What can hang from each mark:
nadi: tadap
zatupiv: kibe vunipu
tadap: nadi roro
kibe: roro zatupiv
roro: kibe tadap
vunipu: rigig zatupiv
rigig: venif vunipu
venif: bisud rigig

Known rows, with every way that one mark hangs from another:
vunipu(rigig zatupiv(kibe(roro))): [-11  18  -8  11  -9  61 -18 -35  -9  -5  29 -52   9  -4 -30  -4 -16  21
  47   3  -7]
vunipu(rigig(venif(bisud)) zatupiv(kibe(roro(tadap)))): [  3  26  -6  22   1  51   1 -20  -1   8  21 -31  -4  13 -24  -7  -7  10
  65 -18  14]
rigig(venif(bisud) vunipu): [ 26 -13 -18  47  -8  22  46 -12  44 -19  -5  10  12  27 -23   0  29  35
  54  15 -22]
kibe(roro(tadap(nadi)) zatupiv(vunipu(rigig))): [-16 -36 -19   3  24  30  18 -33   1  -1  11 -18  13   7   1 -28   8 -11
  24  49  19]
zatupiv(kibe vunipu(rigig)): [-22 -21   0  54 -10  52 -17   9   6  -9  12 -33   3  -8  -3 -12   2  33
  19  28   2]
rigig(venif(bisud)): [ 32  -2 -17  38 -33  21  30   0  30 -19  12  16  12   9   7   9  20  12
  53  -6 -11]
tadap(nadi roro(kibe(zatupiv(vunipu(rigig(venif)))))): [-21 -44 -15  -3  43  21 -11 -23 -20  -7   8  25  16   3  19  -6  11 -10
  -8 -27  31]
roro(kibe tadap): [  9  52 -19 -28 -28  41  21  13  47   4  14  -7  13  -8  37 -14  -4  10
  36  18   1]
zatupiv(kibe vunipu): [-18 -34  -8  51 -17  44  -7  24  22 -16  -1 -15  12  -1  13 -12  11  23
   7  40   1]
tadap(nadi roro(kibe(zatupiv(vunipu(rigig))))): [-22 -38 -13 -11  36  29 -13 -28 -17  -7   8  21  16   5  29  -7   5  -7
 -10 -24  24]
tadap(nadi roro(kibe(zatupiv(vunipu)))): [-21 -47 -18 -14  32  23  -6 -18  -6 -12   0  32  22   8  39  -4  12 -14
 -19 -17  22]
nadi(tadap(roro(kibe))): [  7   9 -42   3  -1  21  19 -13   2  -1  27   8  26  -1  27  10  29  10
  35 -25  -1]
kibe(roro(tadap(nadi)) zatupiv(vunipu(rigig(venif)))): [-14 -42 -21  11  31  22  20 -27  -5  -2  10 -14  15   5 -11 -28  15 -14
  25  48  28]
venif(bisud rigig(vunipu(zatupiv(kibe)))): [ 17   3  -6  56 -14  32  40 -28  50 -17  -1  19  -9  48   1  22  16  35
  36 -26 -19]
zatupiv(kibe(roro) vunipu): [-28 -41 -13  43  -8  36   0   5  19 -10   1 -12  19   6   6 -20  11   7
  10  44  14]
roro(kibe(zatupiv(vunipu)) tadap(nadi)): [-11   0 -22 -19   9  42  21  11  28   4  -4   7  13   4  33 -13   3  -8
   3  33  22]
tadap(nadi roro(kibe(zatupiv))): [-11 -31 -20 -23  20  21  -5 -30   1 -12   7  37  27   6  35  -6  11 -14
 -10 -25  15]
zatupiv(kibe(roro(tadap(nadi))) vunipu(rigig(venif))): [-30 -29 -12  38  13  38 -13  -3  -2  -1   9 -17   6  -5  -7 -33  12  14
  20  25  37]
zatupiv(kibe): [ -3  -1 -14  32 -38  40  -5   1  36 -16  13  -9  24  -5   7 -15  10  23
  24  24 -14]
nadi(tadap(roro(kibe(zatupiv(vunipu(rigig(venif))))))): [ -4 -17 -38  25  32  16  21  -8 -21   6  24   1  18   5   2   7  32   2
  32 -15  17]

Rows:
[ -3  23  -5  18 -16  66 -24 -21  -6  -9  28 -54   4 -10 -25   2 -17  33
  44  -2 -18] | vunipu(rigig zatupiv(kibe))
[-10  -9 -16  10   0  37  26  11  24  -2   2  -1  22  11   9   3   0  -8
  11  42   7] | roro(kibe(zatupiv(vunipu)))
[  7  20  -4  39  -9  58  -6 -11  -5  -3  21 -30  -3   7 -28   9  -8  23
  57 -25  -2] | vunipu(rigig(venif(bisud)) zatupiv(kibe))
[  3  40 -25 -36 -24  48  10   1  39  -2  11   8  14 -12  42 -10   0   9
  19   5   8] | roro(kibe tadap(nadi))
[  6 -14 -19  44  13  34  34 -16  31  -9 -12   0  10  41 -40  -2  17  21
  49   9  -6] | rigig(venif(bisud) vunipu(zatupiv(kibe(roro))))
[-3 -2 -8 26  7 38 31  8 16  8  4  7  9 20 -4  6 -2 -9 29 15 18] | roro(kibe(zatupiv(vunipu(rigig(venif(bisud))))))
[  0 -20 -30 -14   1  20  29 -40  25  -7  12   1  30  10   7 -29  15 -20
  27  47   7] | kibe(roro(tadap(nadi)) zatupiv)
[-13 -32  -9  -2  26  14   9  -4   5  -4   5  12  19  14  34  -6   5 -13
   2   1  13] | tadap(roro(kibe(zatupiv(vunipu))))
[ 13  -4 -17  32 -10  21  25 -36  36 -36  14 -12   5  15 -13  18  20  46
  26   5 -35] | venif(rigig(vunipu(zatupiv)))
[ -8   5 -19  12 -26  33   5 -10  40  -3  14  -9  24   2  12 -36   9   7
  33  34   7] | zatupiv(kibe(roro(tadap)))
[-28 -34 -16  25  -1  40  -3   6  20  -7  -2  -5  13   3  23 -30  14   6
   4  39  25] | zatupiv(kibe(roro(tadap(nadi))) vunipu)
[ -6 -10 -35  17  26  25  19 -13 -17   8  25  -4  17   5  11   8  25   5
  31 -11  10] | nadi(tadap(roro(kibe(zatupiv(vunipu(rigig))))))
[-10 -17 -19 -27   6  28 -15 -28   3 -16  12  33  23  -6  47  -2   8   1
  -5 -39  10] | tadap(nadi roro(kibe))
[ -1  13  -9  30  -4  53 -22 -13 -13 -11  27 -46   6 -10 -41   1  -5  29
  47  -4  -6] | vunipu(rigig(venif) zatupiv(kibe))
[-12 -23   1  70  -6  45  -4  16   7  -3   6 -13  -2   5  -7  -8   8  25
  30  10  15] | zatupiv(kibe vunipu(rigig(venif(bisud))))
[ -4  -7 -22  21   3  25  18 -44  35 -24   7   1   5  21  -8  -4  22  34
  15   3  -8] | venif(rigig(vunipu(zatupiv(kibe(roro(tadap(nadi)))))))
